Each row comes from the steps of one path. Every step used is in the known rows, and no mark comes twice. Write the path behind each row, first mark first.
Known rows
litok, gifod, depe, dete, gurot, nuriz: [-26.5 -18.7  20.1   3.3   0.6  -1.2  14.9   2.3   5.3  58.2 -28.9  -8.6
  13.1 -10.3  -0.9 -32.9  18.5  44.6  16.2]
gurot, nuriz, litok: [ -9.9   7.2 -11.8  -2.5  15.6  -4.6 -13.8  -2.3   9.3 -10.6  31.5  19.6
   5.6  23.8  -8.9  13.9  11.0 -25.0  -2.1]
nuriz, litok, dete: [-13.2  50.0 -34.7  -0.6   7.3  15.6   3.1  -4.3  -1.1 -19.0  30.4  -8.5
 -18.5   6.2  -0.6  13.7 -17.7 -11.3 -22.8]
gurot, nuriz: [-11.3  -3.6  -9.9  -1.3  23.7  -6.6 -15.5   3.2   3.5  31.6  18.0   9.8
  14.6   5.8  -1.9   3.8  15.9  -4.5   5.0]
nuriz, litok, gifod: [-22.3  23.5  -2.0   8.4   6.7  16.1  17.5  -0.6 -22.5 -14.8 -30.4  18.8
 -15.8   5.5  -1.5  10.5 -18.6  -5.9 -25.9]
gifod, depe, nuriz: [ 22.1 -24.0   7.8   4.5   9.4   8.8  -7.8  10.2  -8.3  -2.0 -17.3   9.9
  19.2  10.2  10.9   6.6   5.2 -33.8   3.9]
dete, depe, nuriz: [ 22.3   0.5  10.9 -11.4 -31.7 -21.8  -9.1   6.5  27.0 -11.3 -18.0   5.5
   9.4  -7.3   8.0  33.9  -8.7 -13.1   8.9]
depe, dete, gurot: [-16.3 -35.8   3.0 -16.0   4.1 -19.9  -5.9   1.3  16.0  56.8   2.5 -27.5
 -16.2  -8.4   0.4 -21.8 -18.8  26.0   4.9]
dete, depe, nuriz, litok, gifod: [ 13.5  25.3  17.1  -6.1 -42.2 -16.9   9.6   2.6  26.1 -50.6 -36.1  18.5
   4.6  -1.5   7.6  35.7  -9.9  -6.5  -0.4]
nuriz, litok, gifod, depe: [-19.8   6.9   5.6  17.4   0.9  35.8  21.1  -1.7 -35.2 -11.4 -35.8  21.7
  -9.1  12.1  -8.5   7.7 -10.9 -18.3 -23.6]
litok, nuriz: [ -2.6  11.7 -18.9   0.7  14.7  12.9  10.2   6.8  -9.5  33.7 -54.4  -5.9
 -21.6   7.2   4.8   1.9 -13.3 -12.3 -20.0]
dete, litok, gifod, depe: [-12.9 -23.4  22.1  25.0  -5.2  30.4  25.3  -3.2 -54.3 -22.4 -42.7  24.7
   5.4 -26.6 -11.5  -9.9   5.3  17.0 -14.7]
gifod, depe, nuriz, litok, dete: [ 20.8  23.5 -11.8   2.7   0.4  11.7  -1.0   1.3   8.3 -41.9  12.5   2.1
  10.3  17.0  11.2  11.6   4.0 -32.5  -2.0]
dete, gurot, nuriz, litok: [-12.0 -27.0   1.5  -5.1 -17.4  -7.3  -9.1  -8.7   7.7  31.0  31.7 -28.7
  -5.7  13.6 -20.9 -25.2   3.9 -17.7   5.3]
gifod, depe, nuriz, litok, dete, gurot: [ 20.4  -1.1  -2.3   0.7 -23.7   9.5   1.5  -3.5   8.3 -13.1  14.7 -33.1
   2.9  10.7   1.9 -16.9   1.1 -28.5   2.5]
litok, gifod, depe, dete, gurot: [-27.3 -23.7  19.7   4.2  -3.0  11.7  21.3   2.2 -12.5  57.2 -46.7 -13.9
  -5.0 -15.4   0.8 -29.4  -4.5  38.7   0.6]
gurot, gifod, depe, nuriz, litok: [ 37.1 -10.6  12.6   8.4  12.5   2.9 -21.9   2.2 -14.9 -19.0  21.7  16.6
  12.5  20.1  -0.4  11.8  17.3 -37.6  13.9]
depe, dete, gurot, nuriz: [-16.5 -29.9   2.6 -19.0   7.3 -35.6 -15.5  -0.3  35.9  57.3  22.1 -22.3
   2.4  -2.7  -1.4 -26.1   8.0  34.0  21.8]

Write each row's path
[ -6.1 -41.5  12.2   3.4  11.2   8.3  -0.1  -2.7 -15.5 -16.6  -0.9  31.1
   6.0  -8.0  -6.4   4.5   4.8  13.6   0.4]  gifod, depe, dete, litok
[ 23.3   8.2   8.3 -12.3 -39.8 -19.9  -8.3   0.6  30.8 -49.5  -5.0  15.5
   3.3   9.9   1.0  43.0 -12.1 -29.9   1.8]  dete, depe, nuriz, litok
[-14.4  23.5 -23.0  -2.6 -19.5  12.1   6.1 -10.5  -0.8  12.7  32.1 -47.0
 -27.6   0.3  -9.8 -18.7 -22.0  -4.3 -17.1]  nuriz, litok, dete, gurot
[ -1.5  17.7 -14.6   0.6  -8.7   2.1  -5.4  -5.6 -13.8  72.8  42.9 -67.0
 -15.8 -27.3  -5.8 -37.5  -2.8  28.2   7.2]  litok, dete, gurot, gifod
[-12.7  49.9 -31.1  -3.3  14.0  -2.8  -6.5  -5.7  21.6 -14.4  52.0   2.2
   6.2  11.5  -3.9   9.5  15.0  -3.7  -2.7]  gurot, nuriz, litok, dete
[  5.3 -16.7   8.4   2.9  31.5   2.7 -21.0   3.3 -14.8  42.0  21.0  14.5
   4.4   0.5  -2.4   4.7  12.1  13.2  15.9]  gurot, gifod, depe, dete
[ 15.8  52.4 -17.1 -11.9 -30.4 -16.5   1.3   2.5  37.0 -11.3   8.8 -19.5
   7.8 -20.1  15.6  24.6  -4.5  13.8   5.5]  litok, dete, depe, nuriz
[-22.7   9.6   5.0   7.0  12.5  17.2  17.5   1.2  -8.2 -16.6 -30.4  30.2
  -7.5  13.0   0.4  10.6  -8.9   7.9 -13.5]  nuriz, litok, gifod, depe, dete
[ 24.0   2.6  -4.1  -7.3  11.0 -16.4 -12.5   6.7  14.7 -52.3  -0.7  17.0
   2.6  21.8  13.3  20.5  -8.3 -39.3  -3.6]  depe, nuriz, litok
[-20.9 -11.5   9.0   0.9 -20.9  -5.4   8.5  -7.5   2.7  30.8   1.1 -26.5
  -4.1   1.9 -15.2 -32.6   6.8   6.8   3.1]  dete, gurot, nuriz, litok, gifod
[-18.5  -7.2  10.8  -0.6  17.6 -16.9  15.4   0.7  -4.8 -29.3 -30.0  35.0
  -1.0 -30.7   6.2  -1.2  -2.0  59.0  -3.0]  depe, dete, litok, gifod
[  0.3   4.6  -6.8   7.6 -14.6  20.0  -2.5  -5.7 -25.2  77.6  39.4 -65.4
 -10.3 -21.4 -12.1 -38.9   5.2  17.4   8.3]  litok, dete, gurot, gifod, depe
[ 34.9  27.5  -5.8   7.4   8.5   4.6 -15.5   0.2  -4.4 -20.7  40.4  -3.7
  11.7   8.3   6.0   6.9  19.6 -17.7  13.9]  gurot, gifod, depe, nuriz, litok, dete
[ 34.5  25.0  -9.3  -7.3 -11.8 -23.5 -13.2  -3.2  20.4 -19.1  43.3 -38.8
  -2.7   0.7   8.7 -16.6   3.8  -5.5  14.6]  depe, nuriz, litok, dete, gurot, gifod
[ -8.3 -25.8   2.5  -7.9  22.0 -19.2  -4.0  -1.6   2.7 -27.3   5.0  29.8
  -3.1 -17.7   0.8   8.3  -4.6  32.4  -1.3]  depe, dete, litok
[ 12.2 -22.3  27.7  18.4  -6.3   8.2  19.8   1.8 -32.8 -52.2 -47.6  29.4
  20.0 -24.0   4.7  -8.2  14.8  11.4  -1.0]  dete, litok, gifod, depe, nuriz
[-13.3 -23.0   0.3  -1.9  24.9  11.7  -5.4   5.1  -2.7  29.8  -6.7  17.3
   1.1   7.3   2.8   9.5  -4.5   2.9  -1.1]  gifod, depe, dete
[  0.5  -6.8  -6.1  -7.0  16.9 -17.3   9.3  -0.7  11.8 -26.3 -32.1  23.4
 -12.8 -11.1   5.0   2.9  -1.7  32.8  -4.2]  depe, dete, litok, nuriz
[ 22.3 -16.1   6.6   4.3   3.6   9.9  -6.8   3.9  -2.3 -39.1  -5.7  19.8
  11.7  28.2   4.3  16.2   1.4 -51.8  -2.6]  gifod, depe, nuriz, litok
